Each row comes from the steps of one walk. Every step used is in the known rows, and no mark comes twice. Write the walk behind each row, first mark first.
(in the rows, 128 means zero)
Known rows
V-G: [132 119 152 170 105 144 148 124 137 138 130 123 173 116 114 122 114 131
 126 118 156 101  98 117 140 100 125 124 166]
Y-V-G-B: [156 136 163  89 115 152 178 123 123  98  84 115 182 107 107  97 106 116
 122 171 160 125 134 118 151 117 158 146 214]
G-B-X-T: [149 109 107  86 135 161 148 135 172 110 128 122 147 110  98  87 116 128
 132 163 144  91 130 111 124 133 131 130 171]
C-T: [127 142 154 182 142 133 133 106 112  94 171 142 149 139 136 125 155  99
 133 132 147  99 138 107  79 126 144 147 134]
C-D: [142 114 128 139  98  93 146  88 116 189 137 144 160 134 127 142 150 113
 119 100 137 140 151 123 138 141 149 167 160]
X-T-C-D-G-B: [172 134 136  86  89 162 187 111 116 158  96 124 191  96 104 106 112  99
 133 175 143 125 215 126 119 147 141 173 226]
Y-N: [133 161 160  98 146  81 160 128  93 102 106 121 109 122 161 161 105 125
 126 116 127 127 145 137 159 132 156 132 121]
M-D: [125 101 103 123  75 137 147 152 159 143 124 138 127 127 133 122 130 119
 119 127 131 143  85 103 152 169 124 109 139]
C-D-G-T-X: [129 134 102  89  97 158 156 135  60 114 111 138 141 111 107 107  82 129
 152 191 161 105 173 128 123 134 102 185 189]
Y-V-G-T: [136 128 144  90 113 151 155 124 110  80 184 129 159 122 109  77  83 120
 124 178 175 110 119  81 155 110 116 144 185]
C-T-X: [112 139 128 147 127 148 139 123  71  81 103 137 132 130 124 121 125 128
 157 159 142  83 128 139  87 124 125 180 143]
N-Y-V-G: [129 128 157 162 134 180 168 110 142 124 133 119 166 139 125 113  96 151
 140 123 186 128  98 110 176 103 152 148 188]
W-B: [122 128 144  94 157 173 147 143 114 119 109 131 140 123 121 153 147 105
  84 147 117 149 148 138 144 134 131 142 142]
C-T-X-B: [126 118 147 132 124 183 159 118  84 129 117 104 174 101  95 111 104 132
 124 185 125  84 136 135  87 113 155 167 147]
M-D-G-T-X-B: [134 108 122  87  91 200 171 143  92 144 120 103 173  87  85  95  71 134
 119 215 136 102 146 121 120 130 133 155 176]
C-T-X-B-G-V: [140 127  93 159 128 193 147 127 115  82 125 128 158 110 120  73  99  90
 122 181 173  98 141 102 110 127 171 167 239]
Q-G-B-X-T: [140 102 114  96 132 170 150 127 169 113 134 122 160 107  98  91 112 128
 138 154 148  92 127 111 130 124 140 121 171]
M-D-G-B-X-T: [153 104  99  95 116 170 161 149 181 130 123 123 154 104  96  85 106 126
 132 169 159 101 139 104 136 153 130 126 194]
Q-W-B: [110 119 156 100 159 184 151 126 133 101 110 133 160 131 109 158 143 105
  58 128 100 167 141 142 167 120 151 123 168]
C-D-M: [157 155 126 139 140 117 148 121  68 184 147 130 141 125 101 155 156 120
 134 101 133 141 143 172 142 179 143 143 187]
N-Y-V-G-T-C: [131 130 139  67 100 175 172 101  99  84 161 126 148 136 136  70  98 118
 155 146 128  95 125  89 130 118 115 186 175]
Y-V-G-B-X-T: [148 108 121  91 136 159 160 133 172 108 125 115 161 112  90  77 102 136
 133 166 164  92 120 105 147 128 142 141 191]
N-Y-V-G-B-X-T-C: [139 116 128  69 114 178 178 105 143 102 118 116 152 130 120  66 106 132
 160 137 126  82 123 103 132 128 135 186 185]
W-B-X-T-C-D-G: [147 117 121 121 108 141 176 118 113 198 110 128 176 111 102 121 118 113
 132 134 158 132 216 121 149 163 134 188 222]
T-C-D-G-V: [144 119 106 155 101 146 164 122 100 147 106 136 154 119 124  73  85  76
 140 172 173 129 205 121 142 127 127 181 229]
Q-G-B: [139 125 149  93 115 172 161 113 116 104  98 126 181  99 122 121 120 102
 133 150 132 131 148 130 126 114 161 114 175]
T-C: [123 126 131  85 100 123 145 111 103 118 115 122 127 131 135 101 129 120
 151 115  88 102 132 123 115 132 119 175 131]
Z-B-X-T-C-D: [154  99 129  91  85 105 162  69 116 188 134 126 168 132 125 121 133 106
 132  97 116 105 144 123 125 136 146 205 188]
Y-V-G-B-X-T-C: [136 112 131  60 107 147 171 111 135 102 111 111 153 120 105  61 107 131
 156 142 120  78 123 105 135 131 131 185 183]
M-D-G-B-X: [158 117  98  73 131 125 163 165 138 114  49 135 137 105 111  91 120 109
 126 152 168 136 152 109 160 177 157 119 236]
W-Q: [130 107 142 109 116 186 137 152  93  97 102 131 179 137 119 111 148 120
 117 132 101 139 118 124 168 125 108 142 151]

Write each row's walk
[170 140 138  84  92 145 185 113 103 157  79 127 184  99 113 112 118  95
 131 167 142 136 215 129 125 152 148 172 230] : T-C-D-G-B
[149 117 116 134  97 126 169 113 119 202 118 127 172 113 104 112 111 120
 147 127 162 125 207 118 144 159 133 183 217] : B-X-T-C-D-G
[150 112 117  99 144 194 167 124 179 108 133 120 158 121 104  80 101 140
 140 160 171  97 121 103 145 124 145 141 197] : N-Y-V-G-B-X-T
[141 137 105 139 129 187 141 118 126 115 138 116 173 101 108 128 131 142
 117 138 150  99 122 101 104 157 192 160 219] : C-T-X-B-G
[155 157 125  95 134 151 166 108  62 149 160 136 161 124  96 146 160 106
 111  98 114 142 146 153 151 189 156 164 238] : Q-W-B-G-T-C-D-M
[153 121 106  60 150 113 147 147 129  89  55 135 126 114 118  94 134 111
 124 142 148 125 134 117 146 156 160 122 206] : G-B-X
[165 155 119 100 123 144 165 109  57 171 167 121 162 113  94 129 149 116
 132 115 122 121 146 147 129 188 155 169 223] : X-B-G-T-C-D-M
[151 134 117  99 101 145 156 122  96 142 184 142 162 114 113 103  96 100
 125 178 172 131 199  91 132 141 110 154 201] : C-D-G-T
[140 122  85 141 124 190 145 133 122  93 109 125 151 105 117  75  90 101
 119 180 165 108 139 109 127 128 166 160 237] : T-X-B-G-V
[139 114 117  58 105 147 160 114 134 105 115 116 139 119 115  71 121 121
 153 140  99  77 133 112 111 137 121 176 162] : G-B-X-T-C
[154 102 129  97  74 116 178  78 122 174 126 134 185 121 112  98 140 106
 135 109 128  95 148 107 130 138 145 200 203] : V-G-B-X-T-C-D
[128 122 164 150 121 131 158 122 132 123 123 114 168 126 105 106  96 149
 132 130 178 121  98 111 179 109 147 147 183] : Y-V-G
[102  89 153 143 113 197 140 124  99 110 122 131 204 122 120 126 132 122
 138 102 119 138 112 125 170 101 139 114 142] : W-Q-G
[151 137 104  77 119 183 139 124 125  93 202 127 161 104 112  95 108 115
 104 173 152 110 136  70 117 145 149 135 206] : X-B-G-T
[161 120 107  63 130 110 169 136 113 125  46 136 147 108 111  89 128 104
 135 140 156 126 177 115 152 169 162 153 244] : T-C-D-G-B-X
[127 112 135 106 117 181 157 129  94 147  98  96 163  94  91 112  91 146
 121 185 115  98 132 145 112 114 148 158 144] : T-X-B
[125 141  85  75 111 169 139 139  82  67 123 139 126 115 119 108  99 137
 147 177 151  94 125 113 115 143 120 171 189] : B-G-T-X
[125 117 129  89  95 153 150 105 133 124 151 114 141 126 120  90 117 129
 155 134  89  79 130 116 103 124 105 179 124] : X-T-C
[131 114 132  80 111 190 159 129  83 125 125 102 165  93  89  96  79 136
 119 208 121  92 138 129 106 112 136 160 154] : G-T-X-B
[134 134 125  61  91 148 159 119  88 106 150 125 140 119 126  77 100 107
 153 160 115 100 173 100 114 138  99 179 171] : D-G-T-C
[146 122  92 147 128 184 142 131 139 101 128 124 153 108 120  76  98  94
 110 171 165 117 141 101 129 129 170 147 234] : X-B-G-V
[129 129 124  48  94 140 151 111  89  86 156 129 129 128 134  78 114 107
 146 150  96  94 141 100 108 131 102 176 144] : G-T-C
[133 111 140  95 104 196 165 128  85 129 127 100 181  89  85  95  75 136
 118 205 131  84 127 125 111 101 134 157 167] : V-G-T-X-B
[147 127 127 142  90 122 168 108 102 204 116 130 172 115 115 127 115 117
 143 123 152 137 213 124 141 155 133 184 207] : T-C-D-G
[140 107 108  63  85 156 172 129 141 124 108 118 147 113 111  70 111 119
 154 147 114  87 141 104 124 156 118 172 184] : M-D-G-B-X-T-C
[153 112 108  96 133 168 155 141 169 125 124 120 154 104  93  87 105 129
 134 169 157  97 155 112 128 138 130 133 189] : D-G-B-X-T
[114  91 124 156 116 199 146 134  99  82 110 139 177 124 126  72  97  79
 136 157 150 129 135 121 161  89 132 132 186] : W-Q-G-V
[128 139 112 117 153 187 138 124 159  96 132 138 164 121 117 161 158 122
  72  99 134 155 126 106 160 163 190 130 235] : Q-W-B-G
[123  99 141  82 104 221 164 130  69 117 121 103 197  92  86  94  83 133
 121 199 118  97 131 128 127 101 138 156 161] : W-Q-G-T-X-B
[150 116 120  82  75 123 167  72  97 168 167 134 179 122 120 106 139 101
 120 118 120 112 158  91 123 150 156 203 203] : X-B-G-T-C-D
[158 128  98 139 129 168 131 120 132 100 122 126 144 119 147 105  92  80
 114 151 166 123 131 116 128 119 165 154 251] : Z-B-G-V
[141 130  81 151 132 166 132 133 140  84 125 140 133 122 135  82 108  91
 122 152 174 122 138 100 135 135 157 146 229] : B-G-V
[159 108 107  99 122 155 160 127 165 145 128 125 165 106  92  93 113 124
 132 160 161 101 162 109 131 143 137 145 201] : C-D-G-B-X-T
[140 112 130  92  99 186 171 121  77 159 124 105 184  88  83 100  77 132
 120 206 138 102 169 127 114 121 141 174 183] : C-D-G-T-X-B
[145  90 130  85  77 140 177  80 106 162 120 137 201 124 112  99 149 101
 138 105 112 109 151 110 145 138 147 198 196] : W-Q-G-B-X-T-C-D
[145 114 104 157  98 160 167 120 116 153 122 133 161 117 116  69  80  79
 140 180 174 117 205 117 136 121 121 184 226] : X-T-C-D-G-V
[158 155 126 101 123 124 159 113  49 163 161 130 142 123 104 130 149 109
 143 113 119 124 148 158 132 180 130 167 193] : G-T-C-D-M
[117 138  99  68 122 190 146 136  87  55 117 141 139 118 109 119 104 130
 119 173 139 109 128 117 134 138 131 166 208] : Q-W-B-G-T-X
[152 106 121  81  82 110 171  78 120 170 125 135 169 125 117 100 145 104
 136 113 118 105 158 112 126 146 147 201 190] : G-B-X-T-C-D
[141  94 118  90 128 190 153 135 158 102 124 123 178 109  94  85 119 125
 135 154 139  96 124 111 143 124 134 128 178] : W-Q-G-B-X-T
